Every row comes from one small tree of marks. Brackets hold a mark, then the marks that hang from it, in the order of their numbers. Every link used is in the known rows. Which tree was each row made from?
Known rows
[k_322 k_158 k_777]: [ 1.36 -1.62 -1.51  3.07  3.82  0.68 -0.57  1.09  0.84  2.12 -0.15  1.31
  1.30 -3.02 -0.36 -1.38 -3.87  0.22  1.09  0.25]
[k_288 k_252]: [ 1.01  0.62  0.65  1.33  3.15 -0.78  1.07 -1.27 -1.76 -0.03 -1.65  0.72
 -0.64 -5.58  0.02 -2.71 -0.42 -0.27  0.34  0.41]
[k_322 [k_158 k_288 [k_499 k_252]] k_777]: [-1.40 -4.31  1.53  0.61  2.71 -5.04 -1.52 -2.93  0.14  1.32 -0.62  0.44
 -1.15  0.48  2.95  0.32 -1.42  0.18  2.53 -0.01]
[k_158 k_322 [k_499 k_252]]: [ 1.35 -1.04 -0.36 -1.46  1.48 -4.28  0.25 -2.69  0.99  1.26  3.06  1.23
 -0.93  0.46  2.02 -1.52  0.58  0.91  0.17 -0.51]
[k_288 [k_252 [k_322 k_158 k_777] k_499]]: [ 1.87  0.54 -0.54  3.77  1.15 -4.02  1.28  1.26  0.92  1.00 -2.31 -0.90
  2.50 -2.91 -0.77 -0.47 -1.60  1.89  1.43  2.78]
[k_810 [k_252 k_499]]: [ 2.16  2.71  0.69  0.17  0.34  4.41  0.86 -0.68  2.20 -1.29 -0.61 -0.03
 -0.05 -0.46  0.53  0.56 -2.59 -0.95  1.07  2.18]
[k_322 [k_158 [k_499 k_252]] k_777]: [ 1.15 -2.60 -0.62  2.24  2.27 -4.22 -1.33 -1.28  1.19  2.29  0.43  0.59
  1.57 -0.25  3.00  0.90 -0.35  0.70  1.60  0.52]
[k_322 [k_158 k_499]]: [ 1.36 -1.22 -1.50 -0.99  3.38 -3.40  1.25 -1.20  0.38  2.37 -0.40  1.31
 -0.85 -2.36  0.93 -1.95 -1.00  0.91  1.05  2.73]
[k_579 [k_810 k_252]]: [ 0.40  2.23  1.14 -2.29 -0.12  7.13  1.68 -0.06 -0.77 -1.63  0.59  0.67
 -0.06 -1.25  1.11  0.73 -0.42 -1.71  0.01 -0.64]
[k_288 [k_252 k_499]]: [ 1.28  3.03  1.17  2.63  2.15 -1.44  1.17 -1.20 -2.05 -0.67 -3.43  0.81
 -0.17 -4.88 -0.68 -1.53 -1.04  0.89  0.99  2.10]
[k_322 [k_158 k_810] k_777]: [ 0.80 -1.40 -1.25  2.10  3.50  3.79 -1.03  1.44 -0.15  2.29 -1.04  2.77
  0.74 -3.13  1.40 -0.76 -0.19 -1.31 -0.12 -0.30]
[k_322 [k_158 k_288] k_777]: [-1.27 -3.24  0.65  1.34  4.33 -0.05 -0.85 -0.46 -0.24  1.13 -1.50  1.13
 -1.25 -2.28 -0.43 -1.99 -5.22 -0.09  2.29 -0.20]
[k_288 [k_252 k_72]]: [ 0.11  1.73  0.17  0.76  0.53  0.35  0.19  0.15 -4.09 -0.31 -1.31  1.10
 -2.69 -3.73 -1.29 -1.57  0.15 -0.02 -0.99 -1.09]
[k_252 k_72 k_499]: [-0.48  3.80 -0.27  1.14 -0.95  2.20 -0.51  1.46 -2.08 -1.17 -1.38  1.25
 -0.68  0.22 -3.32 -0.04 -1.37  0.98 -0.51  0.32]
[k_288 [k_252 k_72 [k_322 k_158]]]: [ 1.34  0.79 -1.47  0.41 -1.33 -2.93  1.67  3.70  0.20  1.54 -0.51 -1.15
 -2.05 -1.78 -2.66 -1.80 -0.03  0.72 -0.47  0.65]
[k_288 [k_252 k_72 [k_322 k_777] k_499]]: [-0.34  2.22  0.30  2.45 -1.83 -1.25 -0.36  0.09 -3.10 -1.33 -1.62 -0.76
  1.67 -0.42 -1.74  1.29  0.93  1.54 -1.26 -0.21]
[k_252 k_72 [k_322 k_777]]: [-1.46 -0.27 -1.09  0.35 -0.94  2.38 -1.42  0.94 -0.56 -0.94  1.58 -0.89
  2.23  1.98 -2.28  0.84  0.44  0.17 -2.00 -2.06]
[k_288 [k_252 k_72 k_322]]: [-0.18  1.26 -0.32 -0.45 -1.55 -0.92  1.07  1.02 -1.60 -0.67 -0.12 -1.20
 -0.84 -1.35 -2.10 -1.32  1.83  0.14 -1.69 -0.62]
[k_252 k_72 [k_322 k_158 k_777] k_499]: [ 0.19  1.39 -1.80  2.46 -1.88 -0.56 -0.60  3.79  0.99  0.51 -0.39 -0.45
  1.86  2.26 -3.42  1.09 -2.00  1.87 -0.18  0.91]
[k_499 [k_252 k_72 k_322]]: [-0.56  1.35 -0.27  0.08 -3.77  0.58 -1.00  3.13  3.50 -1.03  1.89 -2.23
  0.51  3.73 -2.56  0.96  1.97 -0.52 -0.99 -1.81]

Write each row's tree
[-0.34 -3.01  1.62 -2.67  2.15  6.85 -0.93 -3.34 -1.44 -0.26  1.71  2.99
 -3.39 -0.42  4.03 -0.88 -1.55 -3.08 -0.32 -2.64]	[k_158 k_288 [k_322 k_777] [k_810 k_252]]
[ 1.73 -1.71 -1.15  2.78  2.35 -3.12  1.04  1.09  1.26  1.72 -0.64 -1.14
  1.69 -3.43 -0.20 -1.54 -1.19  0.89  0.72  1.00]	[k_288 [k_252 [k_322 k_158 k_777]]]
[-3.20 -0.84  2.33 -4.07  0.68 -0.68 -0.12 -4.75 -8.85 -0.66 -3.04  2.84
 -5.86 -2.68  3.05 -1.03  5.16 -1.66 -1.50 -1.05]	[k_158 [k_288 [k_252 k_72]] k_499 k_810]
[-0.61 -1.97 -2.39 -1.04 -0.65 -3.10 -0.36  0.16 -1.10  1.68  1.44 -0.32
  1.16  2.25 -0.09  0.78  0.87  1.33 -1.30  0.16]	[k_252 k_72 [k_322 [k_158 k_499] k_777]]
[ 0.49  0.00 -0.80 -1.96 -1.29 -3.37 -0.55 -1.12 -1.49  0.89  3.41  1.54
 -2.97  2.20  0.80 -0.54  1.19  0.98 -1.09 -2.07]	[k_158 k_322 [k_499 [k_252 k_72]]]
[-1.73 -4.12  1.78 -1.43  2.67 -4.53 -1.41 -5.45 -1.45  0.39  2.14  1.54
 -1.47  1.24  3.40 -0.68 -1.30  0.75  1.08 -2.22]	[k_158 k_288 [k_322 k_777] [k_499 k_252]]
[-0.62  3.34 -0.44 -0.23 -3.00  1.02  0.11  2.50  0.64 -1.59 -0.32 -1.01
  0.99  2.37 -4.27  0.43  0.51  1.01 -1.10  0.72]	[k_252 k_72 k_322 k_499]
[ 0.39  1.22  0.82  2.80  1.04 -2.10  0.60 -1.30 -1.08 -1.09 -1.98 -0.98
  3.66 -2.34 -0.38  0.25  0.23  1.42  0.24  1.38]	[k_288 [k_252 [k_322 k_777] k_499]]
[ 0.33  1.79 -0.09  0.22 -3.56  4.84 -0.86  0.63  1.12 -2.19  1.09 -1.39
  1.85  4.10 -0.45  3.21 -0.77 -0.38 -1.20 -0.04]	[k_810 [k_252 k_72 [k_322 k_777] k_499]]
[-2.55 -2.57  2.23 -3.64 -0.29 -4.85 -0.01 -3.43  2.34 -1.39  0.57 -2.31
  0.13  3.35  1.16  0.11  2.60 -0.26  1.00  0.18]	[k_158 k_288 [k_499 [k_252 k_322]]]
[ 0.98 -1.44 -0.16 -0.64  0.30  4.59 -0.14 -1.18  3.69 -0.89  2.37 -2.14
  3.03  1.36  1.54  1.30 -0.94 -1.67 -0.57 -0.21]	[k_810 [k_252 [k_322 k_777]]]
[ 1.68 -1.14 -0.78  0.50  1.35 -4.67  0.24 -0.27  2.87  2.39  0.27  0.13
 -0.48 -0.24  1.84 -0.60  0.24  0.51  1.74  1.59]	[k_322 [k_158 [k_499 k_252]]]
[-1.87 -1.28 -0.24 -2.14 -1.36 -0.98  0.45  3.05  1.58  0.31 -0.29 -1.24
 -3.41  1.94 -3.98 -1.80 -2.37  0.00  0.48 -0.30]	[k_252 k_72 [k_322 [k_158 k_288]]]
[-0.20  5.49  1.11 -1.34 -4.09  7.30  0.85  1.59 -3.35 -2.83 -0.71  1.20
 -1.15  1.67 -0.83  2.84 -0.08 -0.42 -0.77 -0.50]	[k_579 [k_810 [k_252 k_72 k_499]]]
[ 0.22  4.14  1.19 -2.27 -3.17  5.25  2.54  0.98  1.75 -2.96  0.13 -1.49
  2.61  2.06 -0.63  2.22  0.81 -0.14  0.06  1.49]	[k_579 [k_810 [k_252 k_322 k_499]]]
[ 0.73 -2.31 -0.62  1.37  1.63 -1.01 -1.61 -1.46 -0.03  2.50 -0.19  2.35
  0.99 -0.67  4.88  1.32  3.40 -1.10  0.38 -0.01]	[k_322 [k_158 [k_499 k_252] k_810] k_777]
[-0.27 -1.27  0.25 -3.42 -2.87  2.29  0.80  2.65  3.45 -0.17  0.94 -2.10
 -4.57  3.33 -1.43 -0.31 -2.95 -1.70  0.70  0.22]	[k_810 [k_252 k_72 [k_322 [k_158 k_288]]]]
[-1.08  0.20 -0.43 -2.30 -3.62 -3.05 -0.74 -0.34  1.43 -0.64  2.08 -1.67
  0.55  4.33 -0.12  1.72  4.60  0.26 -1.34 -0.69]	[k_158 [k_499 [k_252 k_72 k_322]]]
[-2.05 -0.50  2.99  1.13  1.43 -2.86  0.45 -2.86 -2.00 -2.12 -3.29 -1.06
  1.18 -1.53 -0.44 -0.38 -1.10  0.88  1.33  0.90]	[k_158 [k_288 [k_252 [k_322 k_777] k_499]]]
[-1.17 -0.19 -0.39  1.85 -3.08  0.82 -2.41  2.01  2.09 -1.13  2.17 -1.92
  2.64  3.89 -1.30  2.40  1.53 -0.17 -1.28 -3.14]	[k_499 [k_252 k_72 [k_322 k_777]]]
[ 0.57  0.08 -1.12 -0.69 -1.87 -0.47 -1.09  1.39 -0.85  2.24 -0.15  2.01
 -2.83  1.02  2.34  0.74  4.87 -1.23 -0.77 -0.35]	[k_322 [k_158 [k_499 [k_252 k_72]] k_810]]
[ 0.64 -1.75 -1.82  0.87  1.42  2.66 -0.42  2.20  2.39  1.67  0.36  0.56
  2.64 -0.97  0.25 -0.48  1.53 -0.87 -0.57  0.25]	[k_252 [k_322 [k_158 k_810] k_777]]
[ 0.11  1.82  0.78 -3.67 -2.19  6.03  2.24  0.85  2.00 -2.16  1.67 -1.65
  1.73  1.22  0.21  1.34  1.38 -1.39 -0.67 -0.23]	[k_579 [k_810 [k_252 k_322]]]
